Known rows, with every way that one mark hangs from another
[Y P]: [ 1.794  3.051 -0.611 -0.009 -4.142 -1.740  0.067 -1.332 -0.106  0.162
 -2.846  4.018  3.189  4.161 -1.911  1.633 -0.387  0.494 -3.678]
[Y [B K] H]: [ 1.740  1.760  1.329  0.768 -4.830  0.279 -2.215 -2.154 -0.749  1.140
 -0.592  4.567  1.749 -0.739 -3.821 -0.984 -2.532 -0.454 -2.480]
[B [K V] [Y H P]]: [ 2.036 -0.244 -0.949  1.787 -5.068 -1.013  0.251 -1.218 -0.061 -0.089
 -1.963  3.375 -1.047  0.011 -0.888  1.472 -2.774  4.069 -0.948]
[V [B K Y]]: [ 1.611 -3.541  0.796  1.009 -4.268 -5.340 -1.249  1.360 -3.396  0.262
  0.142  1.151  1.370  0.375 -4.911 -1.515 -1.091  5.481 -1.165]
[K [B Y] V]: [ 5.638  0.609  1.676  0.823 -0.427 -3.157 -1.584  1.312 -1.327 -1.311
 -5.508  0.402  2.794  4.393 -3.091  3.686  0.980  2.454 -1.609]
[K V]: [ 5.762  2.997 -0.104  1.961 -3.524 -4.692 -1.901  0.087 -1.359 -1.330
 -3.298  0.930  3.469  4.255 -0.978  1.542  1.341  2.519 -2.958]
[Y [B [K V]] P]: [ 2.620  1.145  1.354  0.628 -3.460  0.842 -0.348 -2.327 -0.269  0.838
 -1.982  4.808  1.286  0.531 -0.664  0.978 -1.303 -0.433 -5.240]
[P [B K Y]]: [ 2.568 -1.267  2.456  1.334 -4.730 -3.027  1.074  3.619 -2.264  2.987
  2.675  1.330  0.671  1.021 -4.437  0.910  1.304  6.626 -0.614]
[B K]: [ 4.174  0.278 -0.991  2.259 -5.138 -2.170  0.340  0.943 -3.803 -0.306
  1.636  3.672  2.675  1.935 -4.760 -0.343  1.004  4.005 -1.285]
[V [B [Y H]] K]: [ 1.061 -1.950  0.755  1.165 -4.589 -6.193 -3.727 -0.329 -2.719  0.551
 -1.112  1.768  0.109  0.106 -4.229 -2.586 -1.847  2.146 -2.208]
[V [B [Y H P]] K]: [ 0.214 -1.708  0.670  0.919 -4.629 -5.035 -3.012 -1.205 -1.654  0.732
 -2.184  2.560 -0.449  0.014 -3.318 -2.288 -2.423  1.287 -3.136]
[K B V]: [ 6.547  2.166  1.618  1.983 -0.628 -2.669 -1.503  1.025 -1.571 -1.742
 -6.350  1.054  3.970  4.925 -3.347  2.787  2.174  0.848 -2.857]
[H [B [K V] [Y P]]]: [ 3.581  0.079  1.766  0.435 -4.937 -1.481  0.369  1.309 -1.265  2.839
 -1.906  0.873  2.001  0.395 -3.856  2.293 -0.009  3.191 -0.902]
[P [B [K V]]]: [ 4.522  0.587  2.480  3.130 -4.656 -2.902  0.855  2.985 -2.058  2.055
  0.485  1.311  1.490  1.706 -3.350  0.489  2.626  5.194 -2.371]
[H [Y B P]]: [ 0.678  2.830  2.453 -2.873 -5.194 -2.711 -0.655 -0.826 -0.228  1.982
 -1.774  1.862  4.091  4.060 -2.215  2.813 -2.123 -0.426 -4.280]
[P [B Y]]: [ 2.221  0.235  2.742  0.070 -3.990 -4.200 -0.215  3.184 -1.123  3.023
  1.007  0.434  1.815  2.818 -3.784  1.668  1.257  5.440 -1.070]
[Y [B [K V]]]: [ 4.421  0.591  1.594  1.119 -3.468 -1.318 -1.756 -0.600 -2.359  0.541
  0.163  3.145  2.192  0.725 -2.537  0.146 -0.149  1.319 -3.635]

Rows
[ 1.704 -0.975 -0.988  1.029 -5.499 -2.038 -0.407  0.260 -2.136  0.307
  1.347  3.238  0.222  0.116 -4.221  0.345 -2.258  5.157  0.918] : [B K [Y H]]
[ 1.903 -2.688  0.756  0.946 -4.069 -6.718 -3.299  0.535 -3.669  0.465
 -0.070  1.399  0.556  0.768 -4.338 -2.269 -0.773  2.927 -2.588] : [V [B Y] K]
[ 1.765 -0.631  2.353  1.578 -5.261 -2.447  0.623  2.830 -1.328  3.017
  1.610  1.773  0.200  0.258 -4.342  0.490  0.243  5.900 -0.312] : [P [B K [Y H]]]
[ 1.046 -2.427  0.673  0.722 -4.087 -5.642 -2.563 -0.317 -2.652  0.701
 -1.106  2.218  0.055  0.756 -3.371 -1.865 -1.369  2.040 -3.386] : [V [B [Y P]] K]
[ 1.019  2.156  2.249 -0.933 -6.431 -3.219  1.439  1.318 -0.807  2.367
 -0.972  1.394  3.210  4.042 -3.010  2.705 -0.448  2.595 -3.122] : [H [Y [P [B K]]]]
[-0.015 -2.610  0.641  1.001 -4.787 -3.606 -0.882 -0.410 -1.425  0.546
 -1.913  2.321  0.433 -0.367 -4.027 -1.420 -2.784  3.784 -1.793] : [V [B K [Y H P]]]
[ 2.831  2.254  3.056 -0.621 -6.978 -2.018  1.373  1.403 -1.014  3.441
 -3.309 -0.234  3.824  1.966 -3.904  3.282 -0.354  1.367 -2.563] : [H [B [K V]] [Y P]]
[ 2.406  3.043  0.952  1.093 -6.065 -1.103 -1.086 -0.185 -0.694  1.778
 -2.520  2.447  3.289  0.650 -5.574 -0.030 -0.865  0.695 -0.582] : [Y [H [B K]]]
[ 0.962  1.735  2.191 -1.920 -5.717 -1.911  0.128 -0.698 -1.117  1.907
 -0.739  2.493  3.251  2.854 -2.717  2.322 -2.075  0.429 -3.976] : [H [Y [B K] P]]
[ 3.977  1.499  1.471  0.910 -0.927 -1.596 -1.250 -0.345  0.626 -1.115
 -7.574  1.415  1.847  3.523 -2.061  3.680 -0.632  0.809 -2.078] : [K [B [Y H P]] V]
[ 0.450 -0.642 -1.088  0.647 -5.439 -0.592  0.601 -0.987 -0.605  0.532
 -0.087  4.461 -0.495  0.036 -2.930  0.939 -3.065  3.888 -0.213] : [B K [Y H P]]
[ 3.117 -1.243 -0.930  1.555 -4.305 -1.871  0.773 -0.061 -1.452 -0.114
 -0.517  2.921 -0.426  0.978 -1.003  1.961 -1.140  5.182 -1.380] : [B [K V] [Y P]]
[ 4.198  1.836  3.229 -0.300 -7.003 -3.597  0.434  2.707 -2.372  3.270
 -1.769 -1.290  4.545  2.103 -5.176  2.660  0.459  2.650 -1.396] : [H [B [K V]] Y]
[ 2.950  1.557  2.473 -1.087 -5.555 -3.664 -1.037  0.479 -2.244  1.275
 -0.089  0.842  3.661  2.922 -3.026  2.002 -1.089  1.725 -3.087] : [H [Y [B [K V]]]]
[ 4.422 -1.602 -0.772  1.887 -4.331 -3.347 -0.193  1.177 -2.905 -0.440
  1.008  1.744  0.335  1.047 -2.357  1.497 -0.332  6.468 -0.183] : [B [K V] Y]
[ 2.627  0.283  1.373 -0.899 -0.979 -1.376 -0.361  0.931 -1.145 -0.065
 -4.001  2.641  3.174  4.316 -4.863  3.199  0.031  1.298 -1.484] : [K [B [Y P]]]
[ 1.336  3.764  0.789  1.250 -5.861  0.764  0.154 -2.037  1.675  1.879
 -5.624  3.512  1.946  0.375 -2.720  1.025 -1.937 -0.967 -2.585] : [Y [H [B [K V]]] P]
[ 3.466  0.349  0.982  1.677 -3.496 -6.089 -2.888 -0.150 -0.729 -0.877
 -4.555 -0.318  1.916  2.235 -1.292  0.330 -0.978  3.275 -2.572] : [K [V [B [Y H]]]]
[ 1.706  1.902  2.313 -1.360 -5.524 -2.133 -0.058 -0.668 -0.688  1.521
 -1.591  2.008  2.945  2.790 -1.747  2.586 -1.935  0.470 -4.311] : [H [Y [B [K V]] P]]
[ 4.127  0.159  0.419  0.872 -2.500 -3.030 -2.066  0.855 -3.599 -0.101
 -0.828  3.158  1.826  3.139 -5.279  0.583  1.119  0.914 -1.958] : [V [K [B Y]]]
[-0.199  3.984  1.523  0.814 -5.260 -0.356  0.212 -1.343  2.488  2.111
 -4.286  3.947  1.496  2.085 -2.006  0.940 -1.448 -0.036 -3.258] : [Y H [P B]]
[ 1.805  2.275  2.338 -0.376 -6.149 -3.489  1.328  1.228 -0.453  1.967
 -1.897  0.768  2.866  4.041 -2.157  2.999 -0.249  2.624 -3.428] : [H [Y [P [B [K V]]]]]
[ 4.102 -0.185  0.983  1.512 -3.138 -6.512 -2.671  0.492 -1.403 -0.862
 -3.786 -0.616  2.251  2.738 -1.344  0.600 -0.207  3.880 -2.769] : [K [V [B Y]]]
